Known rows, with every step that occurs:
B G V C: [-11 -37  15  40 -24  25   7  19 -12  29  26 -12  25 -41  32  46  -1 -39
 -54 -20  -2 -16 -48  10  16]
W G V F X M: [-73 -41  60   5 -20 -35  22   2  22  20  79 -32  35 -45  73  18  20 -55
 -51 -33 -18 -86 -65 -35  11]
F X M: [-60 -30  43 -37   2 -14   1   3  18  -7  31  -2  28   1  23   3   5 -30
   5  11  -2 -26  -7 -33  17]
G V C W: [  8 -50  16  61  -4  -3   3  33 -14  17   2 -21  39 -36  25  10   1 -21
 -44  14 -15 -55 -59  28  22]
L V C W: [ 18 -40  24  61  10  17   2  31   7  11 -14  -4  21 -20 -27   8 -13 -26
 -43  10 -27 -56 -50  26   4]
L V F: [ 15   6  24  34  -9  16 -10   8  20  -4  14  -2  -9 -17 -19  20  11 -27
 -33 -38 -18 -60 -57  -8 -12]
L B C V F X M: [-47 -45 103  -3 -34   3 -14  35  47 -44  33 -12  32 -46  35  41  23 -45
  12 -71 -14 -59 -67 -49  19]
V L B: [ -3  -1  11   9  -6  -2   5  18  13 -29   0 -13  31   1   6  24  31 -31
  28 -11   0  -7   1 -51  17]
G V L W: [-49  -8  -4  21   9 -15  16   2  14 -12 -15 -26  26 -16  12  25  26 -13
 -30  -9   2 -35 -35 -30  33]
X M: [-41 -12  16 -23  -5 -14  -6  -4   0   3  14   0   1  -1   5 -11  25   2
  -1  -9  17   6  -1 -13   8]
G V C: [ 10 -26  16  41 -19   5 -17   7  -3  33  22 -11  26 -34  33  14  11 -15
 -40 -19  -2 -47 -54  24  23]
W G V F: [ -9 -12  17  43 -18 -18  24   2   5  30  51 -32  10 -49  49  12  17 -26
 -56 -45 -17 -61 -56  -2  -3]
B C W G V F X: [-35 -67  65  54 -17  -8  42  36  14   5  32 -39  22 -66  74  39  -9 -54
 -51 -22 -36 -86 -82  -4   9]
G V: [ -7  -9   4   4   1  -5   0   9   4  14  18 -18  18 -30  17  12  11  -7
 -16  -7   4 -33 -28   2  20]
G V F X M: [-52 -34  59  -4 -25 -21  -9  11  17  -5  58 -21  39 -31  53  22  26 -48
 -27 -23  -7 -87 -72 -37  28]
C W: [ -1 -25  -2  18  15  -8  17  26  -9 -13 -21 -12  17  -2  -7  -7 -11  -2
  -5  33 -13 -10  -3   4  -1]
W L V G: [-24 -11  11  27   1   5  36 -12  19  21  24  11  17 -35 -11  22   5 -30
 -19 -17 -30  -3 -24  10  -7]
F X: [-21 -16  28 -14   7  -1   5   5  18 -13  13  -2  27   2  17  15 -18 -28
   5  21 -18 -30  -7 -21   7]
B G V C W: [-11 -64  12  58 -13  15  22  42 -22  13   3 -24  40 -41  26  36 -11 -42
 -60  17 -15 -26 -52  14  15]
W C V F: [ -1  -4  30  46 -22 -11  -5   4   1  11  19 -18   3 -52  25  -1  17  18
 -24 -77 -22 -61 -69  26 -22]
L W G V C: [-36 -21  10  41 -11  -5  23  -9  16  44  16 -23  12 -30  30  12  -7 -27
 -79 -34 -11 -42 -39  24  10]
W L B: [  6  11  -4 -30 -17  11  20  -1  13 -22  20  -3  26  -7   8   8  12 -24
  33 -33 -24  25  38 -13  13]
M X: [ 10   1  19 -16 -21  14  14  -6   7   0   0  -8  15  29   3 -13  -8  16
  -6   1 -14 -11  -8 -20 -25]
B G: [-22 -12  -5  -1  -7  21  21   8  -8  -3   2  -4   0  -6   0  30 -12 -19
 -15   1  -3  33   6 -15  -7]

Rows:
[-23 -41   4  29  17 -23  47  27   0  29  19 -43  32 -47  27  -1  -6 -16
 -46  14 -19 -43 -22  10   1]
C W G V
[-20 -18   4  29   2 -17   4  15  -3   5  14 -23  34 -34  29  26  40 -10
 -15  -6  -1 -42 -42 -26  32]
G V L
[ -1 -51  12  66   1  -9  31  18 -15  29   5 -15  20 -22  24  -6 -17 -17
 -51  12 -31 -27 -20  30  -8]
V C W G
[-48 -27  55  -7 -21 -16  -7   3  14 -20  40  -3  23  -4  41  13  16 -40
  -9 -17 -12 -54 -43 -38   9]
V F X M
[-33 -20  32  53  -5 -26  19  -2  10  41  10  -8  21 -55  17   3   3   8
 -19 -33  -6 -30 -54  33 -22]
W C V G
[ -9 -32  85  17 -31  14  -7  37  47 -45  20 -11  32 -46  28  50  -4 -49
  17 -61 -29 -63 -64 -36   9]
L B C V F X
[-51  -7  -3   4   9 -13  40  -8  23  27  10 -33   8 -27  15   6  -6 -17
 -55 -19  -5 -30 -12   2   6]
L W G V
[-13  -9  17  15   1 -10   2   2   6  23   6 -18  10 -48   7  -7   7  29
 -10 -51 -13 -32 -31  31 -11]
W C V
[-29 -28  25  47   5 -25  19  14  16   9   6   1  35 -36   0  12  -6  -5
 -16   3 -11 -20 -49   3 -18]
C V G
[ -2   1  -3  -9   6  21  19  -6  16   2  18   2   9 -29 -19  12   9  -8
  -9 -32 -38  -7   1   6   5]
W L V
[ -1 -27  24  23 -32  33   5  30   8  10  28 -20  40 -34  23  52   4 -67
 -29 -28   3 -11 -31 -12  21]
L B G V C
[ -9 -12  43  14 -18  -2  -3   5  13 -23  26  -2  20   0  33  22  -8 -39
  -8  -7 -27 -58 -43 -27  -2]
V F X
[ -1 -48   3  27 -26  32  46  33 -17 -24   7  -8  49 -21  17  34  -9 -56
  -8  -9 -44  33  12  -2   8]
V C W L B G
[  3 -51   0  47 -13  -2  22  19 -25  11  21 -16  49 -49  41   9   9 -14
 -34  -8 -45 -33 -41  36  30]
G V C W L
[-14 -20  43  17 -20  -7  -3  15  17 -11  45 -19  35 -30  49  32   4 -49
 -24 -16 -22 -91 -72 -25  17]
G V F X
[-53 -62  71  13 -16  16  26  25  20 -32  29  -3  18 -50  26  33  18 -49
 -15 -46 -55 -55 -63 -16  21]
B C W L V F X M
[ -8 -35  18  19   4  31  34  22   7 -13 -12  -2  -4 -48 -14  20   1  -6
 -10 -31 -40  -1 -18  24  14]
B C W L V
[-54 -43  69   2 -12 -27  -6  20  22 -25  41  -8  43 -34  31  14  13 -23
 -13 -30 -31 -76 -70 -38   5]
C V F X M
[-60  -9  -5  25  14 -24  45 -11  10  -1 -11 -21   3  -1  14  14   9 -12
 -38 -11 -14  -5   0 -28  -2]
V L W G
[-43 -64  27  66   6 -18  50  37  -7  16   2 -45  15 -68  54  32  29 -14
 -41 -14 -15 -36 -54  -7  25]
B C W G V L
[-13 -20  35  20 -23  13  -2  32  19 -13   5 -28  20 -46  35  51  47 -33
  14 -50  11 -25 -43 -35  45]
G V L B C
[-21 -31  58  39 -18   3  12  29  38  -7  -6  -2  20 -50   3  40   3 -28
  14 -36   5  -4 -46  -5   0]
L B C V G
